Each row comes from the steps of one path. Every step used is in the known rows, and no mark comes twice. Write the path behind each row, first mark first.
Known rows
s > r: [-4.17 -1.33  2.75 -0.59  0.81 -0.73  1.13 -0.59 -1.11 -5.85 -0.37  2.33
 -3.78 -0.78 -0.10  0.97 -6.30  0.13 -1.68  1.64 -1.47  0.25 -0.10 -0.38]
c > m > k: [-4.44 -0.81  2.73 -2.32  1.89  2.20  0.78 -1.20 -0.91 -0.65 -2.58  2.90
 -2.20 -1.55  0.24  4.29 -4.76  3.05  0.44  1.95 -3.13  1.53 -1.78  3.40]
r > w > s > n > j > c: [ 3.30  2.01 -2.07 -1.02  4.03 -4.49  0.20  0.28  1.92  0.82 -1.14  0.67
 -0.41  1.96 -2.44 -4.30  6.50 -2.18 -1.28  3.30  3.85  0.18  0.96  1.66]
m > c > j > n > r > w: [ 4.49 -4.43 -0.68 -0.37 -3.71  4.43 -1.57  4.85  5.38  3.88  1.75 -2.19
  4.28  0.07  3.57  2.72  2.90  2.50  5.17 -1.66  0.53 -3.76  1.50 -0.49]
k > m > c > j > n > l: [ 3.10  0.88 -0.83  1.67 -0.52  4.60 -2.17  0.01  0.54  6.72  1.95 -2.05
  2.87  0.09  2.56  0.85 -1.84  0.27  1.59 -1.67 -0.72 -0.34  3.59 -2.81]
l > n: [-5.50 -1.77  4.37 -2.85  2.91 -0.56  1.58 -1.29  0.50  0.04 -3.42  0.02
 -4.36  0.49  1.10  3.11 -4.62  0.92 -4.38  1.74 -1.18  0.76  1.95  1.29]
r > w > s: [-1.45  0.78 -0.19  0.28  2.18 -4.23 -0.55 -0.36  0.69 -6.35 -1.38 -0.35
  2.18  0.66 -2.05 -1.43  2.43  0.64 -3.95  1.24  0.69 -0.35 -2.61  0.33]
r > w: [-2.29 -0.90  0.68 -1.89  0.60 -1.85  1.91  0.92 -0.58 -5.11  1.32 -0.02
  0.72 -0.02 -0.35  0.57 -0.18 -1.30 -3.00  0.73 -0.09 -0.44 -2.33  0.11]
f > w > k > m > c > j > n: [ 4.29  3.35 -5.13  4.78 -5.75  2.39 -1.24  1.09 -3.19  7.52  0.25 -1.04
  2.57  0.26 -0.20 -1.35 -0.79 -2.66  0.40 -6.46  0.05 -4.53  3.08 -4.30]
m > k: [-5.91  0.09  3.60 -3.53  1.58 -0.05 -0.48 -1.51 -0.45 -2.61  0.22 -0.76
 -3.22 -0.68  0.34  1.96 -4.46  1.89 -4.39  2.51 -3.59 -2.51  0.14  1.75]
w > k > m > c > j > n > l: [ 5.59  1.23 -2.07  4.01 -0.68  3.41 -2.31 -0.02 -2.07  8.47  1.82 -1.75
  3.59  0.18  0.70 -2.82 -0.90 -1.08  2.65 -2.62 -0.59  0.81  3.22 -4.57]
f > w > r: [-2.73  1.86  0.45  2.30 -4.31 -2.18  2.69 -1.77 -0.94 -2.74 -0.36  1.10
 -4.83 -2.67 -1.84 -0.13 -4.30  0.31 -3.68  0.61  1.62 -2.94  0.34  0.62]
j > c > m > k: [-1.80  1.98  3.98 -2.85  4.06  0.47  1.27 -1.42 -0.48  0.28 -1.53  2.40
 -3.52 -0.61  0.57  4.99 -1.77  2.39  0.25  2.59 -1.93  3.34  1.53  4.07]
f > w > k > m: [ 0.67  3.82 -2.81  2.62 -1.59 -1.22  2.66 -1.17 -6.34 -1.70 -0.85 -0.78
 -2.56  0.16 -4.08 -4.65 -1.39 -5.24 -3.96 -3.14 -0.80  0.13 -0.39 -2.72]
r > w > k > m > c > j > n > l: [ 8.53 -0.12 -4.46  2.83 -0.62  2.28 -3.15  1.42 -1.46  8.46  3.85 -1.25
  7.92  1.20  0.46 -2.90  2.40 -3.31  2.99 -3.96  1.04 -1.47  2.33 -4.99]
f > w > c > m > k: [-4.17  3.47 -1.13 -0.17 -2.35  0.20 -1.04 -3.81 -0.77 -1.23  0.93  1.44
 -2.42 -0.31 -0.34  1.42 -0.26  1.96  0.99  0.09  0.33  1.05 -2.68  3.22]
r > w > k > m > c > j > n: [ 5.81 -0.07 -4.34  2.85 -2.57  0.92 -1.76  2.35 -2.50  6.04  1.28 -0.24
  7.76  0.61  0.20 -0.95  1.52 -2.70  0.99 -5.06 -0.33 -4.80  0.85 -4.36]
s > n > r > w: [ 0.39 -4.77  0.70 -1.89 -0.85  1.71  1.20  2.35  2.05 -2.00 -1.11  1.13
 -1.11  0.98  0.21 -1.97  2.72 -2.33  1.55  1.19  1.62 -0.55 -0.83  1.18]
m > c: [-5.22  1.05  1.77 -0.42 -1.23  1.13  1.03 -0.07 -0.68 -2.04  0.90 -1.84
 -2.09 -0.59  1.29  5.82 -3.20  2.83 -1.50  0.83 -1.13 -2.85  0.02 -0.78]
w > k: [-2.41  0.67  1.89  1.40  0.45 -2.00  2.17 -0.20 -3.84 -3.13 -0.36 -0.27
 -2.97 -0.75 -2.13 -2.94 -2.64 -0.42 -1.75  1.31 -1.56  2.57 -1.83 -1.08]
c > j > n: [-1.04 -0.87  1.93  0.93 -1.22  1.16  0.20  1.49  1.29  1.28 -1.12  0.36
 -0.15 -0.80  2.20 -1.41 -3.24  1.49 -0.08 -0.13 -1.54  0.94  0.42  0.26]
l > n > r: [-2.45 -4.85  5.28 -3.44  2.56  1.92  1.97  0.18  3.60 -0.39 -3.91 -1.88
 -5.98  0.20  1.21  2.06 -1.87  2.07 -0.93  2.65 -1.47  2.35  2.59  2.41]
f > w: [-3.70  2.50 -0.22  0.14 -2.41 -0.50  2.42 -0.22 -1.27 -3.78  0.46 -0.79
 -4.43 -0.32 -0.94 -0.02 -2.20 -1.28 -3.27 -0.63  0.17 -0.17 -0.40  0.00]
f > w > k > m > c > j: [ 0.70  3.61 -4.61  4.98 -4.25  0.91 -0.98  0.26 -5.07  4.46  0.77 -0.85
  1.03 -1.13 -1.20  0.37 -0.30 -4.20 -0.05 -6.92  0.36 -1.43  1.18 -4.78]

Write each row's path
[-5.51  1.53  2.14 -0.98  1.00 -0.04 -0.77 -4.20 -0.54 -2.56 -0.14  1.68
 -1.43 -0.93  0.39  2.02 -1.55  4.00  1.39  2.79 -1.80  2.90 -3.82  3.49]  w > c > m > k
[ 1.08 -0.48  2.03 -3.56  6.57  0.23  4.57  0.09  1.50  5.96 -4.05  1.35
 -5.60 -0.20  0.18  3.71 -0.98  1.50  2.29  3.45  0.38  6.79  2.78  3.84]  l > n > j > c > m
[ 1.69 -1.34 -1.42  1.39 -2.26 -2.25 -3.79  0.03  2.46 -1.29  3.44  2.88
  4.48  0.53  2.10 -3.50  0.61 -0.45  2.48 -0.90  1.81 -0.86 -1.12 -0.79]  s > r > w > c > j > n
[-0.97  2.24  3.42 -0.06  3.40 -0.38  4.30 -0.19 -1.33 -2.26 -2.17  2.40
 -4.09 -0.81  0.20  3.75 -1.08  1.37  1.43  2.11 -0.02  7.30  0.01  2.76]  j > c > m
[-0.12  0.27  2.85 -4.83  6.02 -2.02  3.41 -0.18  2.20  3.94 -1.32 -2.04
 -6.66  0.82  0.20  1.59 -0.78  0.21 -2.57  3.88 -0.06  2.89  4.79  2.35]  l > n > j > c
[-3.25  1.43 -0.12 -0.54 -0.17 -4.15  0.07 -1.71 -0.09 -6.66  3.77 -1.07
  1.19  0.80 -0.31 -1.67  2.97 -0.12 -1.84  1.71  1.29  0.97 -4.31  0.12]  r > w > c
[ 1.98  1.21 -3.29  0.99 -0.49 -0.90  0.45  0.66 -5.13 -0.25  1.74 -1.30
  4.39  0.66 -2.00  1.02  1.16 -3.33 -1.69 -2.85 -0.48 -4.49 -0.87 -4.17]  r > w > k > m > c
[-2.10 -0.25 -0.93  0.93  0.91 -2.91 -1.39 -0.61  0.57 -3.02 -3.06  2.88
  1.76  1.62 -1.59 -2.67  2.62 -1.45 -2.88  0.85  2.80 -1.97 -1.86  0.58]  r > w > s > n
[ 1.64 -1.97  1.11 -0.53  1.47 -1.41 -0.08  1.08  3.58 -6.87 -2.15 -2.24
  0.66  0.28 -1.83 -2.50  4.85  2.01 -0.58  2.29  0.38  1.49 -2.11  1.54]  n > r > w > s
[ 0.77  1.49  1.43 -4.49  5.07  0.77  2.50 -0.22  0.59  2.94 -0.51  0.56
 -4.41 -1.61 -0.59  2.60 -1.04  1.97  2.05  4.37 -2.16  3.60  0.96  4.37]  n > j > c > m > k
[ 4.96 -1.79 -2.03  0.23 -0.98  1.63  1.01  1.98 -2.08 -0.65  1.15 -3.11
  2.67  0.49 -2.00 -0.12  3.72 -2.00  1.61 -1.67 -0.78 -2.69 -0.34 -2.95]  n > r > w > k > m > c
[-0.14 -4.81  1.77 -4.76  2.26  1.66 -2.24 -2.00  4.72  2.21 -1.77  0.81
  0.42  0.96  1.72  3.43  3.56  3.15  4.01  1.92  0.25  1.59 -0.72  4.96]  l > n > r > w > c > m > k
[-1.53 -0.22  0.91  1.37 -3.16  2.92 -1.22  1.85  1.85  4.22  0.40 -0.69
  1.48 -0.56  3.54  3.98 -2.76  3.56  1.27 -1.22 -0.82 -3.39  1.88 -0.94]  m > c > j > n
[-4.66  4.78 -0.64  1.22 -3.50 -2.58  0.69 -3.05 -0.80 -5.22  2.95 -1.89
 -3.90  0.38 -0.66 -2.27  0.86 -0.18 -2.61  0.22  1.80  1.00 -2.31  0.16]  f > w > c
[ 0.45 -0.51 -0.97  0.72  2.64 -1.80 -2.84 -1.58  1.57 -0.74 -0.36  1.90
  2.00  2.27 -1.32 -4.50  3.79 -2.08 -1.12  1.76  4.33  1.26 -0.48 -0.11]  r > w > s > n > l
[-1.22 -2.52  0.01 -1.66  0.79 -1.88  0.43  0.96 -0.50 -5.97  1.44  2.95
  0.37 -0.39 -0.20  0.71 -2.80 -1.95 -1.37  0.24  0.06 -1.93 -1.05 -0.83]  s > r > w
[ 4.32 -2.73  0.06 -3.20 -0.72  2.79 -1.57 -0.18  4.77  0.11  0.66  0.15
  2.75  1.29  1.29 -0.70  3.94  4.48  5.51  3.14 -0.67 -0.80 -2.47  4.63]  j > n > r > w > c > m > k
[ 5.51 -3.19  0.19  1.37 -0.46  0.50 -2.38  3.07  6.20 -0.65 -2.59 -1.25
  4.16  0.27  0.55 -4.41  5.03  2.56  2.39  0.17  0.82  0.95 -0.02  1.11]  c > j > n > r > w > s
[ 5.15 -2.58 -2.81  2.53 -1.73  2.17 -1.36  3.07 -1.38  2.70  0.93 -2.07
  4.60 -1.19 -0.61 -0.52  4.39 -3.10  3.85 -4.40 -0.36  0.08  0.11 -3.87]  n > r > w > k > m > c > j
[-4.61  3.77 -1.50  3.48 -3.89 -2.21 -1.44 -2.03 -0.11 -2.00  2.81 -0.63
 -2.01 -1.24  0.58 -2.54  1.51 -1.17 -0.09 -2.40  2.02  3.97 -2.16 -0.48]  f > w > c > j
[ 6.70 -1.48 -4.72  3.04 -2.35  0.86 -3.35  2.27 -2.31  5.26  1.51  2.58
  7.53  0.37  0.33 -0.94 -1.37 -3.37  2.64 -5.44 -0.07 -6.16  2.25 -5.05]  s > r > w > k > m > c > j > n
